Known rows, with every step that occurs:
G -> J: [-0.02 -2.20  2.87 -3.57  1.60  4.86  4.57  0.77 -1.56  2.79 -0.24  2.25
 -0.66  3.71 -0.09  0.77 -2.44 -0.81  0.30 -0.20  0.88  8.58]
Z -> M: [-0.80  1.26 -2.77 -3.93 -2.01  3.61  0.01  1.34 -0.24 -2.26  0.22  3.13
 -0.10 -1.40  1.73 -2.20 -1.39 -2.81  0.06 -1.40  4.09  7.56]
J -> G: [-3.92  1.56 -0.55 -3.13 -1.78  0.48  3.41 -1.14 -4.41  0.05  0.08  3.24
 -0.19 -0.36  1.04  1.72  0.99 -2.34  3.72  0.25  0.91  3.86]
J -> G -> H -> M: [-4.44  3.46 -0.10 -2.92 -2.71 -0.73  2.07 -0.05 -5.56  2.47  0.22  2.00
  0.12 -0.48  2.11  1.83 -1.65 -0.95  3.02  1.85  0.09  4.36]
J -> G -> N -> M: [-2.26  2.09 -5.42 -1.48 -0.73 -0.67  1.85 -1.20 -4.18 -2.35 -0.77  2.40
 -0.44  2.92  3.51  0.15 -1.00 -1.20  1.66  1.36 -1.77  5.07]
K -> M -> H -> G: [-3.13  4.62 -0.95  1.27 -3.38  4.88  1.77 -0.24 -1.22 -3.13 -2.86  1.58
  3.18 -5.43  1.99  1.08 -1.17 -0.76  1.47  0.78  0.28  4.17]
K -> M -> H: [-0.46  4.34  1.62  1.77 -2.44  5.39  0.97  0.76 -0.71 -1.97 -1.41  1.63
  3.48 -4.01  2.25 -0.30 -1.11 -0.54  1.14  0.29  1.02  5.62]
J -> G -> K -> M -> N: [-3.55  1.59  0.59 -1.79 -0.57  0.94  0.28 -1.55 -1.62 -1.36 -2.39  4.86
  0.02  0.89  3.39 -4.30  0.23 -0.45  3.14  0.85 -3.07  3.19]
N -> M: [ 0.21  1.55 -4.82 -2.35  1.93  1.80  2.96 -0.95 -4.01 -2.76 -1.67 -0.17
  0.46 -2.01  2.02 -2.02 -2.54 -3.24  1.76  0.97 -0.17  5.77]
K -> M: [-0.74  1.09  1.75  0.54  0.36  6.45  0.38 -0.11  0.48 -2.35 -2.07  2.21
  2.26 -3.86  2.59 -2.89 -1.63 -0.29  2.87  0.05  0.43  5.81]
H -> M -> Z: [ 1.19  0.18  2.47 -1.92  2.49  2.03 -3.92 -1.12 -1.87 -1.55  3.22  3.14
 -0.05 -3.78  3.76 -0.87 -3.36 -3.36 -0.77 -1.51  1.55  4.46]
K -> M -> N -> G: [-1.71 -0.34 -1.21  0.17  0.66  5.07  1.30 -1.97 -1.18 -3.18 -2.12  2.80
  1.33 -2.99  4.67 -4.50 -2.72  3.06  3.68  0.35 -0.80  3.45]
Z -> M -> N -> G -> J: [-1.63 -1.05 -5.45 -4.67 -1.20  2.88  1.27  0.10 -1.91 -1.89  0.06  3.82
 -1.42  0.31  3.10 -3.50 -3.28  0.70  0.29 -1.19  2.55  6.28]
N -> G -> K: [ 2.93 -2.02 -0.58 -2.71 -2.91  1.49  4.76 -1.07 -3.11 -4.20 -1.86  4.29
 -0.78  1.33  1.93 -2.29 -2.18  0.71 -1.07  1.06 -0.64  0.15]
H -> G -> K -> M: [-4.29  1.22 -1.64 -1.72 -1.39  2.96  2.16 -2.63  0.56 -4.49 -5.30  3.51
  0.24 -1.41  2.56 -2.65 -1.09 -1.08  1.42  1.45 -2.81  1.78]
H -> M -> K: [-1.94  1.43  3.51 -3.08 -0.11  2.48 -0.39 -0.70  0.56  1.64  1.51  3.90
 -0.01 -0.20  2.94 -4.99 -4.67  0.06  3.11 -1.26  0.70  5.60]
M -> N: [-3.06 -0.21  0.31 -2.43  2.94  2.42  2.66 -3.43 -0.39  0.07  0.49  2.65
 -0.70  3.40  5.44 -3.70 -0.95  2.54  3.90 -0.08  0.30  4.61]
M -> Z: [ 0.73 -3.50  2.34 -1.70  1.96  2.85 -1.63 -0.36 -0.62 -2.65  1.81  3.71
 -0.77 -1.21  2.35 -0.97  0.77 -4.77 -2.61  0.62  2.05  3.84]
K -> M -> H -> G -> N: [-2.41  4.64 -1.84  2.09 -3.29  4.60  1.16 -0.27 -0.29 -3.74 -2.85  1.73
  3.05 -3.16  3.13  0.57 -1.49  0.24  0.57  1.03 -0.53  4.56]

Rows:
[-4.11  2.17  0.06 -2.66 -2.15 -0.82  0.33  0.20 -5.51  1.80  0.73  2.57
 -0.35 -1.21  2.25  1.49 -1.19 -2.30  1.46  2.20  0.20  3.88]	J -> G -> H -> M -> Z
[-2.27 -0.16 -1.12  0.30 -0.06  4.85  1.47 -1.30 -1.41 -2.09 -2.54  2.23
  1.28 -2.35  4.77 -4.38 -3.24  3.73  3.19  1.62 -1.01  3.56]	K -> M -> N -> G -> H
[ 0.14  0.48  3.33 -0.39  1.99  3.93 -1.10 -1.38  2.98 -2.57 -3.40  4.59
  0.52  2.87  5.31 -8.83 -1.57  1.56  0.98  0.78 -3.66  4.27]	G -> K -> M -> N
[-2.58  3.35  0.96 -1.12 -2.94  0.69  0.83 -0.18 -2.27 -1.43 -2.28  4.44
  0.85  0.04  2.05 -1.87  0.69 -1.86  1.54  0.93 -2.20  3.30]	J -> G -> K -> M -> H
[-0.60  1.28  2.62 -1.67 -0.32  1.49 -1.07  0.97 -2.61  1.85  1.15  1.20
  0.10 -0.40  3.60 -0.31 -3.69 -0.97 -1.31  2.64  0.90  5.33]	G -> H -> M -> Z
[-1.80 -1.68 -2.43 -2.74  0.68  1.55  4.60 -3.52 -3.15 -1.87  0.14  3.05
 -1.21  1.88  4.80 -2.49 -2.11  3.65  3.20  0.32  0.30  1.59]	M -> N -> G
[-1.64 -1.32 -0.73 -0.28  1.10  5.72  1.55 -1.43 -1.20 -2.03 -2.20  2.82
  0.96 -2.08  3.97 -4.17 -3.47  3.29  3.14  0.33 -1.09  4.55]	K -> M -> N -> G -> J
[ 0.37  4.79 -5.09 -1.11 -0.99  0.64  3.64 -0.05 -5.08 -2.51 -1.05 -0.65
  1.66 -2.27  1.70  0.63 -2.04 -3.56 -0.07  1.17  0.47  5.53]	N -> M -> H
[-3.13 -0.24 -1.49 -4.58 -3.37  3.69  0.08  2.17  2.55 -0.46 -0.26  4.96
 -0.84  0.57  1.36 -6.88 -1.85 -1.87  0.75 -0.68  3.32  7.80]	Z -> M -> K
[-2.48  1.47  1.07 -3.08 -1.63 -0.28  1.99 -1.02 -2.46 -0.76 -1.41  4.72
 -0.69  2.39  1.83 -1.87  0.96 -2.18  1.96  0.72 -1.69  2.96]	J -> G -> K
[ 2.51 -0.75 -5.01  0.20  2.63  1.50 -1.20 -0.75 -0.36 -5.01 -0.31  1.72
 -0.60  4.53  5.58 -2.82 -2.69 -1.39 -3.27  1.87 -1.86  6.22]	G -> N -> M -> Z
[ 0.87  0.15 -1.78 -2.45 -4.00  1.00  4.74 -0.11 -6.27 -0.87 -0.26  1.58
 -0.09 -1.56  2.08  1.47 -4.80  1.85  0.10  2.25  1.19  1.52]	N -> G -> H -> M
[-2.18  3.69 -5.68 -0.98 -2.05 -1.23  2.18 -0.79 -4.68 -2.26 -0.43  2.12
  0.13  2.78  3.32  1.44 -0.83 -1.45  0.85  1.50 -1.46  4.95]	J -> G -> N -> M -> H
[-2.55  1.82  1.16 -1.78 -1.55  1.22  0.56 -0.60 -1.84 -1.67 -2.54  4.72
  0.34  0.03  2.21 -3.18  0.43 -1.82  2.45  0.81 -2.43  3.31]	J -> G -> K -> M
[-4.79  2.17 -0.25 -2.88 -3.37 -0.20  3.91  0.25 -4.98  2.20 -0.72  2.08
 -0.17  0.95  1.39  1.94  0.17 -1.19  2.79  2.87  0.35  4.30]	J -> G -> H
[-0.24 -0.63 -1.16 -2.86 -4.74  1.09  4.81  0.30 -4.77  0.00 -0.48  2.43
 -0.46 -0.54  1.82 -0.74 -5.09  2.23  0.31  2.60  0.77  1.69]	N -> G -> H -> M -> K
[ 2.03  3.48 -5.44  0.83 -0.16  1.01  1.49 -0.43 -1.51 -3.83 -0.66  0.58
  0.73  5.39  5.10 -0.57 -2.94  0.15 -2.28  1.63 -1.48  6.66]	G -> N -> M -> H
[-2.32  0.09 -5.57 -4.08 -2.39  1.90  1.07  0.17 -2.14 -2.09 -0.22  3.20
 -1.12  0.03  3.90 -3.77 -3.01  1.21  0.36  0.10  2.63  5.35]	Z -> M -> N -> G -> H
[ 3.10 -2.96 -0.43 -1.21 -2.17  2.80  1.50 -0.48 -2.36 -5.66 -2.39  4.86
 -0.24 -1.57  2.35 -3.88 -2.42 -0.07 -2.16  1.49 -1.36  0.10]	N -> G -> K -> M -> Z
[-2.65  0.69  0.78  0.32  2.28  5.73 -0.03 -1.83  0.93 -1.87 -1.79  2.51
  1.57 -2.00  5.01 -5.20 -1.89  2.30  4.26  0.07 -0.82  5.51]	K -> M -> N
[-1.53  5.07 -6.55 -1.52 -1.74 -0.30  3.56 -1.10 -4.57 -4.07 -3.21  0.04
  1.13 -2.21  1.72  0.15 -2.12 -3.63 -0.57  1.91 -1.57  3.73]	N -> M -> H -> G -> K
